Each row was made from one walk, in order. Every step used is in the known rows, and no mark comes twice. Write each row's walk.
In the rows, zero is written as 128.
Known rows:
punile -> guge -> vedub -> pamu -> nalu: [130 113 136  95 127 166 117 117 192 164 120 111  86 131 115  95 113  85
 138 134 105  84  59]
pamu -> nalu -> guge -> vedub: [114 108 112  72 113 136  83 129 153 153 102 143 172 141 106 107  98 130
 148 174 134  97  93]
guge -> vedub -> pamu: [166 132 145 166 130 137 152 114 118 124 121  96  66 158 125 161 141 114
 110 140 149 113 152]
guge -> nalu: [152  85 136 121 117 114 105 130 108  93 144 126 104 127 105 151 146 154
  95 172 142 152 164]
sireb -> guge -> nalu -> pamu -> vedub -> bedav: [102 135 139 130 124 140 189 110  63 114 147 170 126 134 137 115 128 140
 180  44 133 146 122]
vedub -> guge: [117 136  91 192 149 114  83 146 131 138 130 109 158 105 148 133 125 166
 102 134 137 182 166]
bedav -> vedub -> guge: [118 166 115 139 161 107  95 160 140 125  88 103 178 142 169 168 106 170
 124 112 148 143 128]
tuti -> vedub -> pamu -> nalu -> guge -> sireb: [162 146 117  56 104 128 128 156 174 180 122 128 138 162 168 115  81  76
 147 125 138  59  47]
sireb -> guge -> vedub: [132  78 100 180 151 145  88 145 115 128 142 156 132 140 136 178 122 151
 119 159 153 170 151]
sireb -> guge -> vedub -> bedav: [ 73 119 107 184 159 136 131 140  91 133 169 173 161 146 123 137 128 138
 144 117 152 163 161]
punile -> guge -> sireb: [123 106 103 143 150 138  83 190 166 129 152 126 151  89 111 136 139 131
  81 173 130 154 153]
tuti -> vedub -> bedav -> punile -> guge: [ 68 144 121 146 141  81 134 110 153 176 176 166 193  71 127 119 140 127
 140 114 101 129 103]
sireb -> guge -> nalu -> pamu -> vedub -> tuti: [154 132 110 133 109 170 174 121 101  69  97 126 108 160 133  92 108 129
 161  54 119 187  91]
guge -> sireb: [158 104 126 136 131 121  98 174 117 107 138 125 127 113 130 175 152 133
  80 165 162 141 181]
guge -> nalu -> pamu -> vedub -> tuti: [168 152 138  94  91 152 194 105 103  46  74  90 103 160 103  82 131 130
 143  62 125 152  97]
bedav -> punile -> guge -> nalu -> pamu -> vedub: [153 100 148 101 102 104 149  86 136 133 113 144 116  67 104 155 145 138
 150 129 110 108 101]
sireb -> guge: [120 101 103 207 156 144  69 150 105 138 162 158 121 102 165 154 130 155
 110 135 118 203 164]
sireb -> guge -> nalu: [138  67 105 161 135 129  81 149 108 113 167 166 114 128 133 160 129 155
 115 163 136 191 159]
pamu -> nalu -> guge -> vedub -> bedav: [ 57 146 116  73 122 124 126 124 130 158 129 160 194 144  92  61 101 117
 173 132 134  91 104]
tuti -> vedub -> pamu: [164 155 147 154 129 126 149 112 128 142 141  99  83 152 177 154 129 114
 107  95 123 123 105]
punile -> bedav: [ 90  84 127 136 160 157 115 124 107 109 150 140 136 109 116  83 156 155
 112 157  93 129 191]
vedub -> pamu: [154 154 149 195 136 133 133 118 107 132 143  97  50 123 156 135 148 117
 102 114 116 144 166]
pamu -> nalu: [130  97 150  91 123 138  71 119 136 133 120 131 108  96 141 113 139 129
 113 132 112 124 106]
nalu -> pamu: [145 152 157 172 111 126 140 108  97 118 144  94  70 127 127 140 157 125
  93 121 126 154 179]
tuti -> vedub: [142 121 130 129 130 119 108 126 129 123 136 121 144 134 157 159 134 149
  97 122 130 142 110]

Write each row's walk:
[ 91 136 151 141 100  78 184  90 121 148 191 150 110  89  64 103 156 104
 140 141 110 129 167]	vedub -> bedav -> punile -> guge -> nalu -> pamu
[172 114 161  89  97 130 166  95  89  86 100 114  93 130 121 149 145 152
 134  94 138 115 119]	guge -> nalu -> pamu -> vedub
[149  90 129 131 130 168 113 117 143 165 127 150  74 156 159 141 104  90
 153 123 131 108  79]	sireb -> guge -> vedub -> pamu -> nalu
[165 107 159  91 113 150 131 100 143 142 106 108  63 153 131 131 124  90
 135 128 134  73  87]	guge -> vedub -> pamu -> nalu
[111 169  72 151 122 145 127 151 139  96  96 102 178 177  83  72  99 133
 130 151 133 177 139]	nalu -> guge -> vedub -> tuti
[136 168 112 173 127 129 144 129 124 152 124 106 110 167 122 129 108 119
 135 157 142 117 154]	nalu -> guge -> vedub -> pamu
[139  88 109 147 139  93  83 160 169 154 152 151 151  47 114 178 153 121
  95 200 134 135 162]	bedav -> punile -> guge -> sireb
[152 175 146  41 124 131 121 174 163 156  83 120 129 170 169 137  80  84
 163 126 142  41  73]	bedav -> vedub -> pamu -> nalu -> guge -> sireb
[148 117 129 177 133 110 133 101 166 170 139 123  91  95 109 169 141 104
 127 174 121 106 138]	bedav -> punile -> guge -> vedub -> pamu
[152 127 165 117 121 148 113 107 136 148 123 112  45 118 162 105 135  93
 127 107 101 101 102]	vedub -> pamu -> nalu
[165 113 160 129  85 113 156 106  97  97 149 104  63 152  93 143 152 128
  97 149 142 140 175]	guge -> nalu -> pamu
[ 82 127 118 152 147  82 124 155 142 160 180 170 177  51 101 138 154 107
 121 158 131 128 173]	vedub -> bedav -> punile -> guge -> sireb
[100 140 143 136 126  67 150  90 107 155 162 165 167  96 144 156 149 132
 136 110 131 115 130]	tuti -> vedub -> bedav -> punile
[102 140 146 103  92  72 201  83 139 157 188 150 144 121  86 124 136 100
 146 121 119 106 101]	tuti -> vedub -> bedav -> punile -> guge -> nalu -> pamu
[110 138 138  10 142 161 147 168 161 150  94 141 155 177 149  75  85  84
 184 141 111   6  91]	punile -> bedav -> vedub -> pamu -> nalu -> guge -> sireb
[ 90 114 148  84 170 151 127 137 115  93 109 132 158 148 137 119 137 159
 133 139 101  89 152]	punile -> bedav -> vedub
[114 106 118 179 143  96  72 121 158 161 153 148 137  38 121 147 152 143
 105 177  97 160 157]	bedav -> punile -> guge
[147 189 136 140 112 166 178 104 104  69  68  82 106 133 136  77 135 129
 135  33 108 164 103]	nalu -> pamu -> vedub -> tuti
[ 87 151 126  89 162 177 153 144 129  52  84 108 167 177 121  55 122 139
 141 108  90 126 132]	punile -> bedav -> vedub -> tuti
[156 121  81 120 135  99 108 179 159 142 127 114 206 139 160 178 108 139
  99 135 181 137 108]	tuti -> vedub -> guge -> sireb
[ 95 189 167 138 127 133 195  94  66 114 121 125 122 109 140  96 152 136
 156  23 120 118 134]	nalu -> pamu -> vedub -> bedav
[150 150 161 135 117 144 150  99  88 110  96 108  97 106 153 144 149 150
 131  63 120 126 123]	nalu -> pamu -> vedub
[138 128 114  93 137  94 107 157 137 103  94 110 171 167 137 177 103 170
 130 141 164 128 125]	bedav -> vedub -> guge -> nalu
[115 132  96 148 130 121 100 143 127 134 120 128 174 147 100 137 114 155
 123 182 147 139 160]	nalu -> guge -> vedub
[111 147  91  76 103 157 109 137 169 112  75 117 175 172  90  39  84 108
 152 140 119 134  74]	pamu -> nalu -> guge -> vedub -> tuti
